In the rows, zero is written as 128.
Known rows, with every step that occurs
pafi, dupo, zupav, zafiv, gusu: [125 145 139 148 118 124 108 174 182 114 100 114 141 110 117 184 134  95
 143 109 121 168 176 159 118]
tafepev, refet, gusu, zafiv, pafi, dupo: [173 134 132 128 118 144 106 144 252 130 143 164 173 106 180 157 161 103
 108  93 123 138 162 130 117]
zipig, refet, tafepev: [148 147 134 177 122 119 152 130 120 137 119 127  89 108 124 102 113 175
 111 127 151 136 108 149 111]
pafi, dupo, zupav, zafiv, gusu, refet, tafepev: [132 160 133 149  98 145 123 189 197 116  85 117  84 110 129 169 137 131
 127 123 135 173 191 190 130]
zipig, refet, tafepev, zafiv, pafi, dupo, zupav: [123 119 144 178 129 110 148 167 198 146 107 157  96 113 147 140 130 170
 110  89 162 169 129 192  84]
dupo, zupav, zafiv, pafi, refet, tafepev: [126 151 155 203 125 109  91 141 183 125 106 151 155 156 152  67 154 167
 121  86 109 133 159 203 122]
zupav, dupo: [130 107 122 133 129 139 131 124 139 142 132 113 116 112 120 109 130 159
 143 125 143 140 125 137 112]
gusu, refet, tafepev, zafiv, pafi: [144 110 156 130 128 135 121 153 207 127 119 167  99 109 174 110 130 144
 126 121 131 132 148 165 126]
tafepev, zafiv, gusu, refet: [148 109 146  97 130 150 102 159 178  92 112 150 127  80 162 182 116  85
 150 150 118 150 164 126 132]
gusu, zafiv: [159 129 127 121 107 131  95 118 166 135 137 137 159 113 106 125 128 126
 123 124 126 117 122 137 130]
logesa, zafiv, gusu, refet, tafepev: [181 136 123 124 125 127 130 160 145 115 115 149  91  77 133 127 138 141
 141 126 124 137 158 155 148]
zupav, dupo, pafi: [135 108 126 121 112 140 114 128 170 139 146 112 106 104 113 113 139 170
 118 137 151 147 132 141  98]
zafiv, pafi, dupo, zupav: [100 125 114 146 139 106 135 156 195 135 117 147 126 163 138 149 139 146
 116  89 130 154 146 173 117]
refet, tafepev, zafiv, gusu: [154  82 150 115 125 132 118 149 157 128 119 139 107  73 159 147 102  91
 142 127 135 150 152 138 116]
zipig, refet, tafepev, zafiv: [152 126 153 165 118 129 139 135 134 139 120 141  96  79 138 119 120 149
 118 128 160 145 111 145  98]
refet, tafepev, zafiv: [136 100 146 125 112 137 129 134 141 150 128 140 102  97 146 121 127 122
 129 126 150 138 139 148 109]
refet, gusu: [125 130 124 116 138 134 126 123 119 136 145 122 148 102 151 145 159 106
 135 137 128 139 150 130 126]
pafi, refet, tafepev: [147 128 120 157 122 129 130 127 125 119 117 139 102 149 163  90 134 158
 114 112 135 121 143 169 125]
gusu, zafiv, pafi: [159 122 142 137 132 111  84 123 215 127 141 159 176 126 126 105 128 132
 127 104 107 108 121 144 131]
dupo, zupav, zafiv, pafi: [105 152 162 175 132 106  88 143 189 130 117 139 177 135 116 105 155 135
 134 104 104 142 143 162 124]
tafepev, zafiv: [133 104 147 117 122 140 113 133 146 130 132 141 139  98 146 144 135 103
 138 129 135 137 131 128 112]
zipig, refet: [141 153 135 167 136 120 138 130 122 120 122 137 127 111 116 127 120 153
 121 127 138 134 103 127 113]
zipig, refet, gusu, zafiv, pafi, dupo: [175 147 127 156 149 109 113 148 229 121 146 151 167  97 153 146 159 125
 125  97 137 136 133 160 102]

Rows
[130 128 111 129 129 118  98 144 220 152 138 142 175 112 140 163 170 122
 124  95 128 153 161 184 111] : refet, gusu, zafiv, pafi, dupo, zupav
[138 141 127 139 108 142 103 146 238 151 134 154 184 107 161 168 165 121
  97  89 129 169 161 152 113] : tafepev, refet, gusu, zafiv, pafi, dupo, zupav
[116 156 156 195 136 106  78 141 186 104 110 156 193 154 150  93 164 146
 132  91  96 133 157 183 120] : dupo, zupav, zafiv, pafi, refet
[168  68 141 130 111 139  94 147 198 111 130 136 102  72 173 115 125 146
 132 126 149 161 163 172  89] : zupav, dupo, pafi, refet, tafepev, zafiv, gusu
[132 143 138 124 118 158 133 127 137 137 139 134 155  92 171 151 151 103
 109 136 128 152 152  96 128] : tafepev, refet, gusu
[176 134 126 120 109 141  63 118 193 116 161 142 180  92 158 126 181 124
 106 136 127 128 158 160 111] : dupo, pafi, refet, gusu, zafiv
[145 112 121 140 118 138 104 132 172 110 138 126 122 124 144  99 149 180
 116 128 143 138 140 159  97] : zupav, dupo, pafi, refet
[173  94 151 126 114 131  91 150 189  99 126 150 113  86 181 134 126 111
 116 128 136 148 167 160 107] : dupo, pafi, refet, tafepev, zafiv, gusu
[148 144 154 157 142 107 110 169 228 103 128 141 142 147 148 127 160 113
 140  86 116 120 161 156 118] : zupav, zafiv, pafi, dupo
[140 148 169 163 141 103  93 144 201 109 132 147 172 134 137  96 151 120
 143 105  98 114 144 143 129] : zupav, zafiv, pafi
[169 131 119 127 123 136  79 115 160 117 148 144 191 103 165 127 167 111
 132 124 120 123 158 160 123] : pafi, refet, gusu, zafiv
[153 127 128 123 120 142 132 155 154 109 105 131  82 104 150 143 101 132
 131 144 122 143 161 148 151] : zafiv, gusu, refet, tafepev
[156 130 126 146 110 131 113 134 159 116 135 137  94 139 154  89 140 166
  92 127 143 127 147 169 116] : dupo, pafi, refet, tafepev
[169 121 130 156 137 106  70 125 213  94 134 174 192 150 160  91 139 140
 122  90 102 102 135 169 128] : gusu, zafiv, pafi, refet
[166 134 152 132 126 137  88 121 225 134 153 166 203  89 170 132 151 105
 107 114 101 134 145 113 131] : tafepev, refet, gusu, zafiv, pafi
[167 130 123 162 159  95 101 140 166  96 134 181 171 135 164  84 173 148
 139  79 104 104 135 165 127] : logesa, zafiv, pafi, refet
[164 140 140 123 100 161  98 112 171 143 146 140 183  74 151 147 154 103
 107 130 126 140 147 104 124] : tafepev, refet, gusu, zafiv
[118 141 153 155 123 122  86 151 153 118 108 120 168  95 108 153 128 101
 148 126 107 160 160 146 129] : dupo, zupav, zafiv, gusu
[124 160 133 141 107 142 108 190 200  96  92 120 120 110 128 194 141 108
 138 127 123 170 186 171 129] : pafi, dupo, zupav, zafiv, gusu, refet
[114 158 151 181 149 114  77 139 184 115 127 150 212 128 176 106 190 119
 137  98  98 144 176 186 122] : dupo, zupav, zafiv, pafi, refet, gusu
[149 149 162 181 146 107  81 145 202  84 126 159 181 153 172  80 161 124
 140  92  94 107 153 162 128] : zupav, zafiv, pafi, refet
[177 119 133 166 128 110  85 126 212 119 128 167 155 144 164  63 134 158
 113  89 111 104 137 188 128] : gusu, zafiv, pafi, refet, tafepev
